Each row was made from one walk, in order. Every step used is in the known rows, and no mark comes twice. Write each row's walk.
Known rows
gubu, vabom: [  4   6   1   1   4  -8   2  10  -5   3  -8  -4  -6 -11  -3   6   2   3
   4  -5   1  -9  10  -7]
vabom, gubu, fusefa, bimug: [ -1  -8  -5  16 -10   6  -1 -28 -10   0  -7   5  -6  -4  10   4 -11  -2
  -1  -1  -6   2  -7 -12]
sagi, vatir, safis, vabom: [  3   2  -3  15  -2   6  -5  66  -2  -8  -1   3 -29   7  -8 -13 -11   2
   1 -16 -12  10  -4  -2]
safis, vabom: [  3   5  -1   5   2   9  -1  27  -3  -2  -1   4 -13   6 -11  -1  -5   3
  -2  -5  -9   1  -2   1]
meluvu, sagi, vatir, safis, vabom: [ 10  -1  -1  14   5  -1   1  44  -2  -1   3   2 -33  15 -14   1 -10   5
  -4 -11 -13  16   0  -4]
bimug, vatir, safis: [ -1   3  -2  -7  19   3  -3  55   0   2   0   2 -14   5   2   0   6  -3
  -1  -1   3   6  -7  -9]
sagi, vatir, safis: [  0  -2  -2  10  -4  -3  -4  38   2  -7  -1  -1 -16  -1   2 -12  -6  -2
   3 -11  -2   9  -2  -2]
bimug, fusefa: [ -2  -2  -5   0  -2 -12  -7  28  -6  -2  -2  -3   4  -7   2  -1  -4  -3
   1  -9  -1  13  -4  -5]
vabom, bimug, vatir, gubu: [  4   3   0  -6  18   2   6  39 -21   6  -7   4  -8   3   5   4   4   2
   1  18  -5  -5  -7  -4]
vabom, gubu, fusefa: [  0  -1  -1  13  -3   8  -6 -32  -9  13  -4  -2 -16   6  11  -4  -6   1
   0  -6  -3   5  -2 -13]
safis, vatir, gubu: [  5   9   1   1   8 -18   6   9  -5 -12  -3   0 -10  14   5   4  -8   1
   2  14  -3  12  -5  -2]
safis, vatir, sagi: [-10  13  -2 -10  13 -20  -4   9  -3 -16  -1  -1 -14  -1  -1   8 -11   8
  -4   0   2   6  -6  -1]
sagi, vatir: [ -4   0   1   7  -7   4  -3   1  -2  -6  -6   2  -2  -5   0 -13  -6  -5
   3  -3  -5   0   3   3]
gubu, fusefa, bimug, vatir: [ -5  -2  -6  -3  -6  13   2  21  -8  -4 -19  13   1  -4   3  -1  -2 -11
  -2   1  -7  -2  -1  -9]
bimug, vatir: [ -6   4   1 -11  16  10  -1  18  -3   3  -5   4   0   2  -1   1   5  -6
  -1   5   0  -2  -2  -5]
meluvu, sagi, vatir: [  1  -4   4   7   1  -5   3 -22  -3   2  -1   1  -6   4  -6   1  -5  -2
  -1   1  -6   6   8   0]
vabom, gubu, fusefa, bimug, vatir, safis: [ -2  -5  -8   9   9   9  -4  27  -9   2  -8   7 -21   2  12   5  -5  -4
  -1  -2  -3   8 -15 -22]
bimug, vatir, safis, vabom, gubu, fusefa: [  2   6  -4  11  19  20 -10  49 -12  15  -5   5 -44  19   3  -5  -5   2
  -3 -12 -10  12 -12 -22]
sagi, vatir, gubu: [  4   1   2  14  -9  -4  -3  10  -4   1  -6  -2  -2  15   5 -15 -11  -9
   2   9  -6   2   0   4]
safis, vabom, gubu: [  2   3   1  14  14  12  -5  -4  -8   6   5   0 -20  10  -4   3  -9   7
  -1  -1  -8   3  -9  -7]
meluvu, sagi: [  6  -4   2   0   7  -8   6 -21  -2   8   5  -1  -4   7  -5  15   1   3
  -4   4  -1   6   4  -2]
bimug, vatir, gubu: [ 2  7  2 -3 13  2 -2 26 -7 11 -6  1  0 22  6 -3  1 -9 -1 18 -1 -1 -5 -3]
sagi, vatir, safis, nitov: [ -1   7  -2   4   2  -4  -3  53  -1 -23  -1   3 -20  -4   7  -8 -12  -1
   8 -18 -11  12  -6  -4]
fusefa, bimug, vatir, gubu, vabom: [  5   5  -2   1  10  -7   5  39 -12   1 -17   3   3   1   1  11  -2 -10
   2  19  -3 -12   1  -9]
safis, vabom, gubu, fusefa: [  3   4  -2  19  -1  17  -7  -6 -12  12  -5   3 -28  13   0  -5 -11   5
  -3 -11 -12   6  -4 -12]
vabom, bimug, vatir, safis: [  1   0  -4 -10  23   3   5  67 -14  -2  -2   5 -23 -12   3   9   9  10
   1  -1  -1   1 -10 -11]
vatir, safis, vabom: [  7   2  -5   7   5   3  -2  64   1  -2   5   1 -27  11  -8  -1  -5   7
  -3 -12  -7   9  -8  -4]
gubu, fusefa: [  1   1  -3   5 -15   5  -2   0  -5   5 -10   2  -8   2   5  -8  -2  -2
  -1 -11  -4   3   4  -5]

Which walk is each row?
[  7  -2 -11   4   6  -9  -2 104 -19  -9   1   1 -31 -15  -6   5  -6  16
   0 -21 -12  17 -14 -11]
vatir, safis, vabom, bimug, fusefa
[  8  -4  -7  15 -25  -6   2  11  -7   0 -14   5   1  13  10  -3 -12  -9
  -2   7  -8   2  -3  -3]
vatir, gubu, fusefa, bimug
[ 10  -2   4  14  -2 -12   2 -14  -5  10  -1  -2  -6  23   0  -1 -11  -6
  -2  14  -7   8   5   2]
meluvu, sagi, vatir, gubu
[-11   4  -9  -7  -4   4  -9  28  -8  -1 -17   9  -3  -1   4   2  -9  -7
  -8  -2  -2  -6  -5  -6]
gubu, fusefa, bimug, vatir, sagi
[  3   7  -1   2  -1   6  -5  26 -11  16 -15   4  -9  23  10 -11  -1 -11
  -2   8  -5   3   0  -8]
bimug, vatir, gubu, fusefa
[  1  -6  -7   7 -22   3   3   4  -5  -8 -13   8   1  -6   4   0  -7  -5
  -1  -6  -7   1   0  -5]
gubu, fusefa, bimug
[ -4   0  -5  11   8  25  -4  17 -16   2 -14  13 -20   6  -1   3 -10  -4
  -3  -1 -15   1 -11 -16]
safis, vabom, gubu, fusefa, bimug, vatir
[  0   7   1 -13  23   3   9  41 -25   2 -16   3 -14 -27  -4  13  11   9
   5   2  -3 -15   6 -14]
gubu, vabom, bimug, vatir
[ -1  12  -2 -15  25   3  -1  70  -2 -13   0   6 -18   2   7   4  -1  -1
   5  -9  -6   9 -11 -12]
bimug, vatir, safis, nitov
[ 11   4  -5   5   3 -28   2  57 -30   4 -11  -8 -10 -17   5   9  -5   8
   6  -1  -5   2   0 -11]
vatir, gubu, vabom, bimug, fusefa
[  9   5   1  12  -1 -11   6  32 -26   0 -16  -3 -15 -14   2  -3  -6   6
   7   6  -9 -11   8  -4]
sagi, vatir, gubu, vabom, bimug
[ -7  12  -4 -12  24  10  -5  65 -21   1  -6   7 -24  -6 -10   9  -4  13
  -8  -1  -9  -9  -9  -3]
safis, vabom, bimug, vatir, sagi
[  0   9  -4 -18  28   2   7  82 -17 -18  -3   9 -26 -16   8  11   2  11
   6  -8  -9   4 -14 -13]
vabom, bimug, vatir, safis, nitov
[ -7  -4  -4   6   6  16  -2 -10 -13   3 -13   9  -7  -1  10   4  -5  -7
  -1   5  -6   0  -9 -17]
vabom, gubu, fusefa, bimug, vatir
[  6  12   2  -2  18  -6   0  36 -13  14 -13  -2  -5  10   3   3   2  -7
   3  14   0 -10   5  -9]
bimug, vatir, gubu, vabom
[-10   8  -3 -17  22   1  -4  36 -17   2  -5   3 -12 -13   0  10   1  10
  -5   4   1 -11  -8  -3]
vabom, bimug, vatir, sagi
[  7   8  -1  -1  19  12   5  66 -24   4  -8   7 -20  10  -5   4  -1   7
  -1  13 -14  -4  -9  -4]
safis, vabom, bimug, vatir, gubu
[  2   6  -3  -2  21  12  -3  81  -3   1   0   6 -28  11  -8   0   1   1
  -3  -6  -7   7  -9  -9]
bimug, vatir, safis, vabom
[  4  15  -3 -17  33  -5   9  92 -24 -15 -11   5 -32 -27   4  16   4  14
  10 -12  -9  -4  -4 -20]
gubu, vabom, bimug, vatir, safis, nitov
[  8  15   2   2  12 -26   8  19 -12  -8 -11  -4 -15   5   2  10  -6   3
   6  10  -2   2   5  -9]
safis, vatir, gubu, vabom
[  1   5  -1   6  33  15  -7  50  -8   9   5   2 -35  18  -2   3  -3   4
  -2  -2  -6   9 -16 -16]
bimug, vatir, safis, vabom, gubu
[  7  -5 -10  24  -4   9  -4  37  -9  -3  -3   6 -35   7   2   4 -16   5
  -3 -14 -13  11 -15 -16]
vatir, safis, vabom, gubu, fusefa, bimug
[ -7  14  -2 -16  26  -7  -2  47 -24   5 -13  -1 -17 -24  -4  14   2  13
  -2   0   2 -20   2 -10]
gubu, vabom, bimug, vatir, sagi
